What can hang from each mark:
j800: j786
j362: j254
j458: j786
j862: j891
j254: j99 j362 j597
j579: j427
j513: j756 j891
j99: j254
j786: j458 j800
j533: j427
j756: j513 j623 j752
j623: j597 j756
j427: j533 j579 j756 j800
j752: j756
j891: j583
j597: j623
j687: j583

Every row comes from one small tree of marks. The marks that hang from a mark follow it in brackets, in the order of their numbers. Every link used is in the known rows. Which tree was each row made from?
In the rows, zero is written as 128.
Known rows:
j533{j427}: [ 99 135 149 164 127 111 100 130  97 154  97 124 140 125 146 161 101 126
 146 130 184 149 133 114 142 148 106 102 102 149 100 137 136 161 122 121
 107]
j752{j756}: [ 96 143 143 131 110 100  97 115  95 163  80 138 133 117 150 175  95 114
 133 120 196 150 133 114 167 146 116 107  89 149 111 123 138 147 159 115
 101]
j786{j458}: [100 125 146 134 131 107  99 124  94 141  81 148 141 105 137 167  97  98
 129 128 183 151 129 106 146 145 120  92 110 144 105 133 129 129 133 116
 117]
j756{j513{j891} j752}: [101 140 150 144  99 125 102 124 100 126  84 140 140 158 155 135  83  89
 154 115 177 128 113  92 159 136 102  97 108 147 115 109 138 155 119 128
 117]
j254{j99}: [ 95 134 144 148 131 114  92 125  90 146  83 134 131 116 151 162 107 113
 143 126 184 160 130 112 162 138 108  90 101 130 112 131 151 146 126 133
 120]
j99{j254{j362 j597{j623}}}: [105 152 124 144 120 122 106 102  57 161  85 107 124 102  77 144 131  97
 154 122 199 165 144 121 169 156 100  66 123 131 108 142 180 154 119 119
 127]
j362{j254}: [111 126 143 130 135 107 104 114 104 152  99 122 127 110 141 159  94 113
 133 131 182 145 119 130 146 144 111 102  98 150  93 115 140 132 123 118
 110]
j362{j254{j99 j597{j623{j756}}}}: [123 130 138 162 124 109  77 101  74 167  86 102 120 107 123 147 116 104
 150 128 206 173 128 120 155 151 112  91 126  94 116 135 182 115 134 127
 109]
j99{j254{j362 j597{j623{j756{j752}}}}}: [106 158 132 147  86 123  94 108  58 154  71 109 133 142  75 141 118  92
 170 108 218 171 146 113 174 155  96  67 144 109 136 135 182 150 145 111
 111]
j597{j623{j756{j513{j891{j583}} j752}}}: [116 139 133 155  81 113  95 116  71 132  66 127 131 163 145 130  87  64
 159 122 194 148 114  90 158 127  96 102 124 121 129 121 156 153 126 137
 101]
j623{j597 j756{j513 j752}}: [101 146 167 166 104 119  75 138 113 147  84 143 139 165 137 155  81  93
 155 102 207 163 111  98 157 148  99  89 119 152 138 114 140 150 155 111
 122]
j513{j756{j623{j597} j752} j891}: [104 168 161 143  98 111  85 125 102 125  94 172 133 167 149 132  67  64
 156 110 220 153 122  96 158 145 103  97 117 175 108 107 133 148  95  91
 130]
j427{j579 j756{j513 j623{j597} j752}}: [ 87 155 165 177  93 124  79  90 102 128  89 159 148 173 148 137  50  84
 175  97 215 164 101  86 158 130  81  91 135 159 127 104 126 170 132 107
 127]
j533{j427{j579 j800}}: [ 85 147 150 174 116 102  81 109 111 116  87 126 151 129 162 155  85 116
 170 106 201 151 134 113 143 142  94 114  95 145 106 147 141 178 127 115
  96]
j752{j756{j623}}: [ 98 147 147 138 111 109 100 113  78 153  79 149 131 126 150 165  78 108
 134 110 195 159 123 101 160 144 113 100 107 151 105 113 127 153 153 103
 103]
j756{j623}: [ 98 139 146 145 131 117 104 123  80 136  87 149 132 123 146 153  84 106
 135 116 180 159 114 106 147 139 108  95 113 150  93 120 130 160 123 108
 117]
j597{j623{j756{j513{j891} j752}}}: [118 140 152 152  81 116  86 126  84 134  76 125 129 162 153 127  89  79
 161 105 193 141 110  87 158 136 113 103 119 121 127 119 158 147 135 125
 105]
j513{j756{j752} j891}: [102 160 146 126  87 106  99 122 105 126  86 155 139 154 161 138  88  79
 154 123 203 139 133 110 167 139 108 109 100 149 109 115 143 141 101 114
 106]
j579{j427{j756{j623} j800}}: [ 75 147 139 170 108 120 100  75  98 141  80 136 146 145 156 154  65  96
 164 110 191 163 109  92 160 159  77 110 108 133 108 135 139 180 142 123
  93]
j786{j458 j800}: [101 117 148 130 138 115  98 124  96 136  79 151 146 114 136 173  96  95
 123 129 187 165 136 108 140 143 137  86  93 143 111 127 114 125 127 113
 119]
j254{j99 j362 j597{j623{j756{j752}}}}: [105 151 139 163  98 121  84 110  52 148  69 120 133 143  88 143 123 104
 176 111 219 184 142 108 178 150  92  58 150  90 141 141 189 134 141 124
 124]
j99{j254{j362 j597{j623{j756}}}}: [106 154 130 148 108 117  93 106  66 168  70 110 127 107  80 150 128  93
 155 117 215 170 143 120 162 157 105  70 126 110 124 146 182 154 143 113
 109]
j254{j99 j597}: [ 92 139 136 163 136 118  91 110  85 155  82 134 135 110 133 160 116 114
 145 130 187 164 136 115 163 149 100  83 113 118 113 138 162 145 125 130
 127]
j687{j583}: [ 92 133 165 152 134 125 104 119 100 146  86 144 158 118 144 165  97 112
 126 132 180 153 136 115 148 138 105 100 110 150  99 126 133 152 124 117
 113]
j458{j786}: [107 135 160 142 123 128 107 123  95 146  91 131 135 119 144 170 106 111
 130 121 173 149 129 125 152 147 105 106  96 154  97 128 142 141 154 122
 104]
j362{j254{j99 j597{j623{j756{j513}}}}}: [123 135 141 173 122 123  80 104  68 167  88  93 123 114 126 139 113  97
 152 122 197 173 112 112 154 149 107  85 128  93 119 126 181 113 133 138
 110]
j533{j427{j579 j756{j513 j623} j800}}: [ 83 156 156 196  96 122  83  79 102 123  84 128 151 149 172 136  63  98
 185 102 203 162 109  85 135 140  78 108 118 129 112 132 133 187 125 124
  91]
j427{j533 j756 j800{j786{j458}}}: [ 85 141 133 145  82  78  68  63 105 160  64 148 151 116 166 158 104  73
 161 111 212 151 146  78 142 172  93 109  95 126 116 150 148 152 169 126
  98]
j800{j786}: [ 94 135 131 136 110  93  90 125  97 144  83 146 134 111 160 170 104 100
 128 121 204 145 141 111 149 148 108 104  89 148 104 130 142 163 154 112
 118]
j254{j99 j362 j597{j623{j756{j513}}}}: [104 152 139 178 120 129  84 109  57 161  69 112 127 115  92 146 129  97
 165 114 205 185 123 106 165 151  97  58 135  88 133 143 188 136 138 138
 124]
j579{j427{j533 j756{j752} j800{j786}}}: [ 67 156 128 165  63  99  80  56  97 154  73 131 165 173 168 152  84  87
 187  93 203 149 140  80 176 170  63 116  98 136 126 138 153 182 178 132
  89]
j862{j891{j583}}: [ 92 130 122 151 128 112 121 119  72 142  70 145 138 109 139 156 106  89
 123 144 185 137 132 123 153 131  92  94 114 147 102 137 136 167 116 135
 106]
j254{j362}: [ 91 141 141 134 134 114 110 121  91 146  80 139 134 111 107 166 110 114
 143 123 192 155 130 125 159 145 101  75 107 145 106 132 148 153 128 117
 123]
j99{j254{j362 j597}}: [ 89 153 127 139 126 126 110 105  82 161  80 124 139 104  82 159 121 102
 148 126 197 156 146 125 164 158  94  64 117 133 112 134 163 161 128 114
 121]
j99{j254{j362}}: [ 92 149 135 124 120 121 109 121  89 152  80 125 132 109 101 161 111 102
 147 123 195 153 140 123 163 145 102  74 104 146 113 128 150 162 130 117
 114]
j579{j427{j800}}: [ 77 142 137 160 128 116 101 108 106 133  83 126 147 132 151 167  85 106
 153 106 177 152 120 109 170 157  90 110  90 149 106 142 149 171 143 125
 100]
j254{j597}: [ 95 140 135 154 135 114 101 109  94 156  87 139 138 108 128 161 110 113
 134 128 185 153 130 120 155 155 102  93 108 136 100 134 152 152 126 115
 121]
j597{j623{j756}}: [114 133 146 148 111  99  86 126  83 153  77 124 122 118 145 154 107 102
 140 114 198 163 120 113 152 143 123 107 104 124 110 141 160 148 144 117
 103]
j597{j623}: [112 133 139 142 123 105  98 121  73 146  89 122 118 113 142 149 110 106
 137 119 183 158 122 114 158 142 117 103 101 146  96 137 157 147 121 124
 121]

Which tree is each row?
[110 145 140 182 118 123  77 114  65 161  75 111 128 119 132 142 120  96
 154 115 195 177 118 100 161 148 107  83 125  92 128 141 181 135 139 139
 116]
j254{j99 j597{j623{j756{j513}}}}
[ 95 157 155 190  78 133  92  90  86 129  91 121 145 186 159 127  67 102
 188 106 195 165 111  76 146 155  70  99 132 126 121 120 135 170 125 132
  98]
j533{j427{j756{j513 j623 j752} j800}}
[ 71 159 142 176  84 123  95  57  82 148  76 136 160 184 155 134  62  93
 192  87 180 162 112  77 174 161  65 107 122 138 116 128 140 180 147 128
  88]
j579{j427{j533 j756{j623 j752} j800}}
[111 146 125 148 116 117  98 106  64 161  89 106 123 107 117 143 121  96
 144 123 189 158 139 116 164 154 110  92 111 134 103 140 171 155 120 121
 119]
j99{j254{j597{j623}}}
[ 71 155 132 154  76  76  63  54 115 146  65 147 155 123 184 154  94  83
 175  94 219 147 141  95 151 151  84 123  80 133 114 145 155 188 167 120
  89]
j427{j533 j579 j756 j800{j786}}
[ 98 150 159 147 123 106  84 119  92 161  88 157 125 130 138 168  74 102
 135 108 214 165 121  99 158 154 111  94 106 177 113 114 126 154 153  93
 125]
j752{j756{j623{j597}}}
[ 99 144 155 155  95 124  91 132  98 140  75 135 145 162 149 151  84 100
 153 104 189 156 112 101 159 139 103  94 120 126 130 114 140 150 153 123
 101]
j623{j756{j513 j752}}
[100 142 150 163  97 114  82 126 112 139  71 152 141 168 138 149  74  62
 154 125 209 145 113  91 152 138  88  94 119 150 140 115 139 162 136 122
 118]
j623{j597 j756{j513{j891{j583}} j752}}
[109 139 131 165 130 115  87 107  59 155  86 116 121 109 127 147 126 108
 149 125 190 172 133 110 167 149 106  86 118 116 108 147 179 137 115 134
 132]
j254{j99 j597{j623}}
[ 98 134 129 148 121 118 111 114  94 137  74 142 137 124 151 148  89  75
 138 141 174 133 113 102 148 130  94 100  97 144 107 120 138 165 110 141
 112]
j756{j513{j891{j583}}}
[102 145 130 160 134 120  96 103  50 155  81 116 124 104  87 149 136 109
 160 125 200 179 139 116 173 153  97  59 129 112 114 148 187 137 116 132
 138]
j254{j99 j362 j597{j623}}
[101 170 159 150 105 116  87 129  88 130  98 165 133 167 140 142  72  80
 154 107 219 178 122 105 165 148  98  92 123 176 109 109 132 141 106  92
 131]
j513{j756{j623{j597} j752}}
[ 75 158 147 169  96 106  75  56 114 147  67 134 157 134 175 138  85  88
 184  91 187 153 110  93 155 143  83 113  90 132 115 138 149 179 140 140
  90]
j427{j533 j579 j756{j513} j800}
[122 130 131 157 134 113  91  96  62 160  99 100 117 103 121 141 120 108
 147 134 191 167 129 122 160 150 108  87 121 117 100 131 181 115 110 132
 127]
j362{j254{j99 j597{j623}}}
[ 79 151 147 165 102 109  86  66 106 165  73 140 159 127 166 142  86  94
 172 104 182 147 110  98 154 131  94 108  98 137 112 126 139 171 138 137
  96]
j427{j533 j579 j756{j513}}
[102 165 142 147  97 110  95 116  88 123  87 175 135 167 142 135  64  50
 155 129 220 160 126  98 159 138  87  96 123 174 111 108 130 153  88 103
 126]
j513{j756{j623{j597} j752} j891{j583}}
[110 139 138 171 118 108  76 112  69 162  72 120 124 113 129 152 125 104
 151 122 204 176 133 108 162 149 109  87 122  93 122 149 182 138 139 128
 115]
j254{j99 j597{j623{j756}}}
[101 152 144 157 113 115  92 107  88 154  77 159 130 139 142 154  64  64
 140 126 206 148 111  82 153 140  96  94 109 173 119 105 124 164 135 114
 122]
j752{j756{j513{j891{j583}} j623{j597}}}
[ 86 146 134 158 140 124  99 107  78 155  77 134 137 104  93 163 126 116
 155 129 198 170 141 120 166 153  89  57 124 115 119 140 170 145 124 128
 134]
j254{j99 j362 j597}
[ 74 143 138 164 112 111 102  65 101 188  79 130 158 132 148 158  91 105
 164 118 172 148 120 100 168 154  86 111  96 143 108 138 141 172 149 137
  92]
j579{j427{j533 j756}}
[104 146 137 165 121 114  84 108  61 162  68 118 126 108  90 153 133 104
 161 120 214 184 138 115 167 152 101  62 134  89 129 152 190 137 139 126
 122]
j254{j99 j362 j597{j623{j756}}}
[106 131 136 154 140 119  93  99  89 161  95 117 130 105 127 156 110 115
 143 138 189 160 129 126 155 151 101  83 115 121 105 123 164 121 119 128
 121]
j362{j254{j99 j597}}
[ 78 155 137 157  56  96  72  73  95 103  71 159 151 165 179 144  61  81
 179  90 235 158 135  86 155 141  75 109 117 129 122 122 140 185 160 103
 100]
j427{j579 j756{j623 j752} j800{j786}}
[ 90 143 155 178  94 111  90  85 124 145  86 132 155 134 171 139  76  95
 172 130 201 124 119  94 135 129  93 113 100 133 115 129 133 178 119 130
  94]
j533{j427{j579 j756{j513{j891}}}}
[ 79 156 150 164  80 115  87  67  98 152  75 139 164 164 162 133  77  94
 187  95 184 150 112  91 165 128  84 104 115 139 124 117 137 167 140 136
  97]
j427{j533 j579 j756{j513 j752}}
[107 159 133 160 107 130  95 108  63 166  71 100 128 114  83 143 123  85
 159 110 204 171 128 112 162 154 101  66 129 107 127 137 181 153 141 124
 111]
j99{j254{j362 j597{j623{j756{j513}}}}}
[100 143 143 166 133 124  98 118  90 134  83 160 130 138 139 143  69  62
 140 130 190 147 102  86 139 137  89  89 116 171 106 111 127 171 105 119
 134]
j756{j513{j891{j583}} j623{j597}}
[114 138 147 146  89 104  85 127  74 140  78 125 129 153 142 145  97 101
 156 106 201 164 124 107 165 140 113 102 122 124 123 131 159 143 146 116
 105]
j597{j623{j756{j752}}}
[ 91 147 151 171  79 109  88  91 108 141  89 119 144 170 159 145  88 115
 183 121 206 156 137  98 155 162  76 108 111 129 122 138 147 167 132 130
  95]
j533{j427{j756{j752} j800}}
[105 145 169 158  98 115  73 134 125 141  79 150 139 167 146 145  77  76
 157 107 210 138 111  89 153 147 104  95 114 150 138 113 142 156 144 108
 121]
j623{j597 j756{j513{j891} j752}}
[127 135 140 166 120 118  89 101  78 167  91  99 123 114 122 140 105  96
 144 120 193 163 107 117 145 153 110  95 122 111 107 123 171 122 135 123
 106]
j362{j254{j597{j623{j756{j513}}}}}
[101 147 146 166 110 130  98 119  83 122  83 161 137 173 135 132  60  61
 155 121 195 149 105  79 151 135  80  84 133 172 118 102 125 167 106 118
 137]
j756{j513{j891{j583}} j623{j597} j752}
[ 96 144 130 140 100 110 106 103  91 155  68 140 136 125 154 160  84  78
 137 137 190 133 122  96 161 135 100 106  90 147 118 114 133 157 140 136
  98]
j752{j756{j513{j891{j583}}}}
[106 146 136 157 122 108  94 107  70 162  72 125 128 108  85 154 127 102
 152 116 212 173 133 121 159 158 104  73 128 108 117 148 181 146 141 112
 118]
j254{j362 j597{j623{j756}}}
[ 99 158 127 130  85 105 109 112  91 126  77 157 142 155 154 142  85  64
 152 140 204 146 137 113 167 130  93 108 105 148 111 118 139 147  92 126
 102]
j513{j756{j752} j891{j583}}
[107 156 142 169  97 130  94 109  58 148  73 117 136 150  86 137 112  97
 170 101 204 176 121 105 170 152  90  64 148 106 133 130 177 140 141 121
 122]
j254{j362 j597{j623{j756{j513 j752}}}}
[101 152 164 168 118 133  89 132  83 129  96 150 134 171 135 140  66  92
 154  98 191 166 100  88 156 144  93  80 132 173 116 102 127 154 125 106
 143]
j756{j513 j623{j597} j752}
[100 168 147 140  95 120 103 124  73 123  90 156 137 161 152 139  75  87
 152 110 200 173 123 108 165 138 101  97 124 150 102 107 131 140 105 105
 110]
j513{j756{j623 j752}}
[ 86 147 149 154  84 114  96  83  91 122  79 159 150 162 158 140  57  98
 170 106 207 159 118  97 159 123  89 101 132 136 115 112 127 170 133 106
 105]
j427{j579 j756{j623 j752}}
[ 91 145 137 166  99  92  78 119 101 133  89 124 138 128 168 164 105 108
 153 115 213 149 150 103 138 166  91 112  88 142 107 147 149 175 149 116
 104]
j533{j427{j800{j786}}}
[115 136 130 157 103 108  95 115  80 144  65 126 126 127 148 140  96  65
 145 131 191 146 110  96 146 129 107 107 107 121 118 131 158 157 125 139
 100]
j597{j623{j756{j513{j891{j583}}}}}
[103 154 164 153 114 115  82 116 101 154  85 157 128 137 149 151  67  78
 141 107 207 142 107  79 152 149 110  95 104 174 116 104 128 158 141 101
 125]
j752{j756{j513{j891} j623{j597}}}
[104 148 165 161 111 130  88 127  97 123  93 158 135 173 143 129  63  75
 157 103 193 140 101  78 150 142  96  85 127 173 116 100 128 161 115 104
 141]
j756{j513{j891} j623{j597} j752}
[104 163 158 145 121 105  86 125 111 139  93 171 125 132 150 143  78  65
 141 120 217 152 119 103 147 147 112 102 102 175  98 117 135 153  92  92
 128]
j513{j756{j623{j597}} j891}
[ 73 160 134 163  76  86  65  52  97 135  65 158 154 133 183 143  77  77
 177  87 219 158 131  82 143 148  83 117  98 133 108 136 144 194 161 111
  91]
j427{j533 j579 j756{j623} j800{j786}}
[100 145 149 135 102 111  95 111 105 158  77 138 133 124 161 157  87  91
 139 119 190 127 119  95 160 141 116 107  85 147 116 113 138 152 146 123
 102]
j752{j756{j513{j891}}}
[ 99 139 137 152  87 119  99 121  96 132  62 146 146 162 150 143  78  70
 155 127 192 140 116  92 153 129  90 100 119 124 134 114 138 160 134 133
  97]
j623{j756{j513{j891{j583}} j752}}
[ 74 146 135 150  75  74  60  53 110 141  58 156 165 114 172 157  90  70
 171  98 222 150 147  81 143 154  93 115  96 128 119 150 144 162 170 117
  91]
j427{j533 j579 j756 j800{j786{j458}}}
[116 144 151 159  88 119  87 129  70 139  79 117 130 161 145 136  93  94
 159 100 191 166 110  96 163 138 109  97 125 122 127 121 157 142 146 127
 108]
j597{j623{j756{j513 j752}}}
[101 163 128 136  87 114 111 111  73 116  76 167 140 163 154 132  69  58
 152 132 202 156 126 100 159 128  90 101 123 148 104 107 130 150  87 116
 105]
j513{j756{j623 j752} j891{j583}}
[ 80 149 139 171  95  87  69 109 109 114  84 131 153 126 174 164  90 104
 164 104 223 148 151 106 139 147  91 117  89 145 110 147 146 187 152 107
  98]
j533{j427{j579 j800{j786}}}
